What can hang from each mark:
J: S U Z
Y: S
Z: J Y
C: J S
U: J S
S: C Y Z

Known rows, with every way that one mark hangs from another:
Z(J(U) Y(S(C))): [ 0.31  2.06  0.95 -1.08  0.20  1.31  0.62  0.09 -0.04  0.83  0.96  0.42
  0.62 -0.16 -1.35  0.32  0.29]
C(J(U) S): [-0.59 -0.11 -1.16 -0.32  0.39 -0.97 -1.07 -0.09  1.02 -1.83  2.92  1.25
 -1.18  1.92 -1.28  0.88  6.49]
J(U Z(Y)): [ 1.90 -1.36 -2.82  1.28 -2.58  1.35  0.37  0.92  0.26 -2.14  1.76  0.08
 -0.11  0.02 -0.34  0.78 -1.54]
Y(S(C Z(J))): [-0.87  0.43  2.48 -0.81  2.43  0.62  0.78 -1.49 -0.22  3.14 -2.51  0.24
 -1.40 -1.19  0.47 -1.14 -0.73]
C(S): [-1.43 -1.41 -0.62  0.71  2.24 -0.77 -0.36 -0.54  1.72 -2.07  0.92 -0.37
 -1.26 -0.08 -1.81  0.01  3.32]
U(J(S(C) Z(Y))): [ 0.80 -0.12 -0.43 -0.43 -0.26 -0.62  0.21  0.59 -1.66  1.41  0.56 -0.16
  0.69  1.15 -0.95 -0.68 -7.56]
Y(S(C(J(U Z)))): [ 0.54  0.62  1.11 -2.99 -0.73  1.02  1.32 -0.22 -1.67 -0.17  1.29  2.02
 -2.07  0.93 -0.31  0.32  1.38]
Z(Y): [ 0.08 -1.42 -1.45  2.70 -0.16  0.95 -0.26  0.42  1.57 -0.67  0.70 -1.71
  0.60 -0.65 -1.74  0.60 -1.06]
U(J S(C Y)): [-1.69  0.35  3.85  0.77  1.43  1.18 -0.53  1.65  0.48  2.77 -1.53 -2.08
  1.44 -1.83 -0.20 -2.19 -1.09]
C(J(U(S) Z)): [-0.08 -0.19 -0.43 -0.44 -1.66  1.17 -0.30  1.94  0.36 -1.20  3.17  1.64
 -3.11  0.51 -0.03 -0.92  2.31]
U(J(S Z(Y))): [ 0.77 -0.62 -2.09  0.60 -1.54 -0.01 -0.85  0.93 -0.87  0.15  2.04  0.31
  0.04  0.15 -0.19 -0.94 -5.86]
U(J(Z)): [ 0.43 -2.44 -0.50  0.81 -1.36  1.83 -0.80  1.25  0.39  1.28  1.60 -0.05
 -1.67 -1.09 -0.88 -2.51 -2.08]
Z(J(S(C) U)): [ 0.61  1.57  0.92 -1.87 -0.49 -1.74 -0.02  0.09  0.88 -0.55  1.05  0.54
  0.35  1.37 -1.83 -0.80  2.57]
Y(S(C(J(U)) Z)): [-0.34  0.77  2.42 -1.85  0.15  0.15  1.07 -1.76 -1.23  0.87 -1.44  1.27
 -1.17  0.62  1.57  0.24  1.92]
C(J(U) S(Y)): [-0.39  0.39 -1.05  0.34 -0.12 -0.61 -1.48  0.19  0.37 -1.39  1.13  0.12
  1.60  1.12  0.39  2.13  7.29]
Y(S(C)): [-1.30 -0.10  3.01 -1.36  1.85  0.73  1.57 -1.05  0.39 -0.49 -1.03 -0.54
 -1.11 -1.13 -1.48 -0.59  0.70]
J(S U Z(Y)): [ 1.58 -0.27 -2.93 -0.17 -2.82 -0.71  0.36  0.40 -0.54 -3.70  1.88  0.89
  0.26  0.88  0.39  0.89 -2.02]
Z(J(S(C Y) U)): [ 0.74  2.00  0.94 -1.25 -0.91 -1.45 -0.49  0.42  0.28 -0.03 -0.77 -0.46
  3.08  0.54 -0.09  0.44  3.33]
S(C Z(J Y)): [ 0.66 -0.39 -0.45  2.28  1.67  0.27  0.02 -0.45  0.09  4.17 -2.13 -1.35
  1.00  0.22 -0.61  0.28 -4.01]

Rows:
[ 0.04 -0.31  0.15  0.17 -1.90  1.64  0.16  1.77  0.39 -2.31  0.10 -0.14
 -0.03 -1.85  1.82 -0.48  1.99] : J(U(S(Y)) Z)
[ 0.66  1.33 -0.67 -0.31 -2.22 -0.87 -1.57  0.70  1.08 -1.31  0.59  0.05
  2.44 -0.36  0.66  0.10  5.01] : Z(J(S(Y) U))
[-0.06  0.65 -0.64  0.50 -0.48 -0.68 -1.77  0.48  1.15  0.23 -0.08 -0.95
  2.05 -0.86  0.08  0.13  2.92] : Z(J(S(Y)))
[ 0.67 -0.37  0.18 -0.90 -0.04 -1.29  0.93 -0.36 -1.04 -0.78 -2.12 -1.03
  1.81  0.18  0.54  1.02 -1.78] : J(S(C Y) Z)
[ 0.38 -0.78 -1.92 -0.59 -1.13 -1.12 -0.72  0.17 -0.33 -0.90  2.54  1.23
 -1.75  1.48 -0.52  0.24  0.27] : C(J(S Z))
[ 0.37 -0.18  0.08  0.05 -2.16 -1.57 -0.31 -1.20 -0.27 -2.45 -3.09 -0.39
  2.42 -0.78  3.88  0.66  2.49] : J(S(Y Z) U)
[ 0.24 -0.57 -0.08 -0.56 -1.85 -1.91  0.04 -1.41  0.35 -3.00 -1.32  0.66
 -0.21 -0.09  2.18 -0.58  1.72] : J(S(Z) U)
[-1.02  0.50  0.86  0.09 -1.14  0.73 -0.86  1.66  1.51 -1.25  2.98  0.70
 -1.97  0.25 -0.78 -1.16  4.83] : C(J(U(S)))
[ 1.45  0.36  0.21 -1.84 -1.79 -1.32  1.10 -0.06 -1.19 -2.18 -1.45 -0.06
  2.21  0.68  1.21  1.10  0.26] : J(S(C Y) U Z)
[ 0.14 -0.26  0.15 -0.65  1.07  1.54  2.03 -0.40 -1.49  0.14 -0.49 -0.20
 -0.70 -0.56 -0.73  0.97 -4.91] : J(Z(Y(S(C))))
[-0.54 -0.52 -2.63  2.40  2.75 -0.47 -1.12 -0.68  0.23  1.91 -0.26 -0.19
 -0.18  0.22  0.24  0.72 -1.37] : C(S(Z(J Y)))
[-1.14  0.19  1.06  1.74  2.23  0.11  0.28  0.08 -0.67  3.31 -1.49 -1.06
 -0.49  0.91  0.36  0.50 -4.10] : U(S(C(J) Z(Y)))
[-1.17 -0.59  3.10 -0.90  2.15  0.32  1.74 -2.30 -0.55  0.77 -3.69 -0.34
 -1.31 -1.46  1.06 -0.53 -1.18] : Y(S(C Z))
[ 0.11 -0.02  1.01 -0.76  0.59  2.13  0.99  0.20 -1.95  2.36  0.37  0.27
 -0.54 -0.79 -0.52 -0.89 -6.77] : U(J(Z(Y(S(C)))))
[-0.49  0.76 -0.73  0.92  0.66  2.07 -0.56  0.30  0.80  0.97  1.64  0.05
 -0.52 -1.68 -1.11 -0.09 -0.17] : Z(J Y(S))
[ 0.85 -0.93 -2.80  0.75 -1.00 -0.59  0.20  0.26 -0.34 -2.14  1.30  0.03
 -0.10  0.44 -0.30  0.83 -4.10] : J(S Z(Y))
[ 0.21  0.30 -2.71  1.62  0.98 -0.56 -1.01 -0.53  0.28  0.41  0.43  0.73
  0.34  0.68  0.88  0.82  0.81] : C(S(Z(J(U) Y)))
[-1.31  0.21  2.62  1.09  1.91  0.06 -0.07  0.05 -0.58  3.32 -3.43 -1.57
  0.86 -0.21  2.09  0.38 -0.09] : U(S(C(J) Y Z))
[-0.16  0.85  0.91 -0.90  1.28 -1.70 -0.31 -0.18  1.06  1.00  0.29 -0.26
 -0.03  0.84 -2.56 -0.92  0.51] : Z(J(S(C)))
[-0.10  1.10  2.41 -1.82  0.62  0.58  0.97 -1.28 -0.45  1.57 -1.92  1.17
 -1.04 -0.80  1.12 -1.12  1.46] : Y(S(C Z(J(U))))
[-0.86 -1.40 -2.05  2.40  2.43 -0.87 -0.13 -1.38  0.08 -0.43 -1.36 -0.68
  0.05  0.10  0.83  1.29 -1.88] : C(S(Z(Y)))
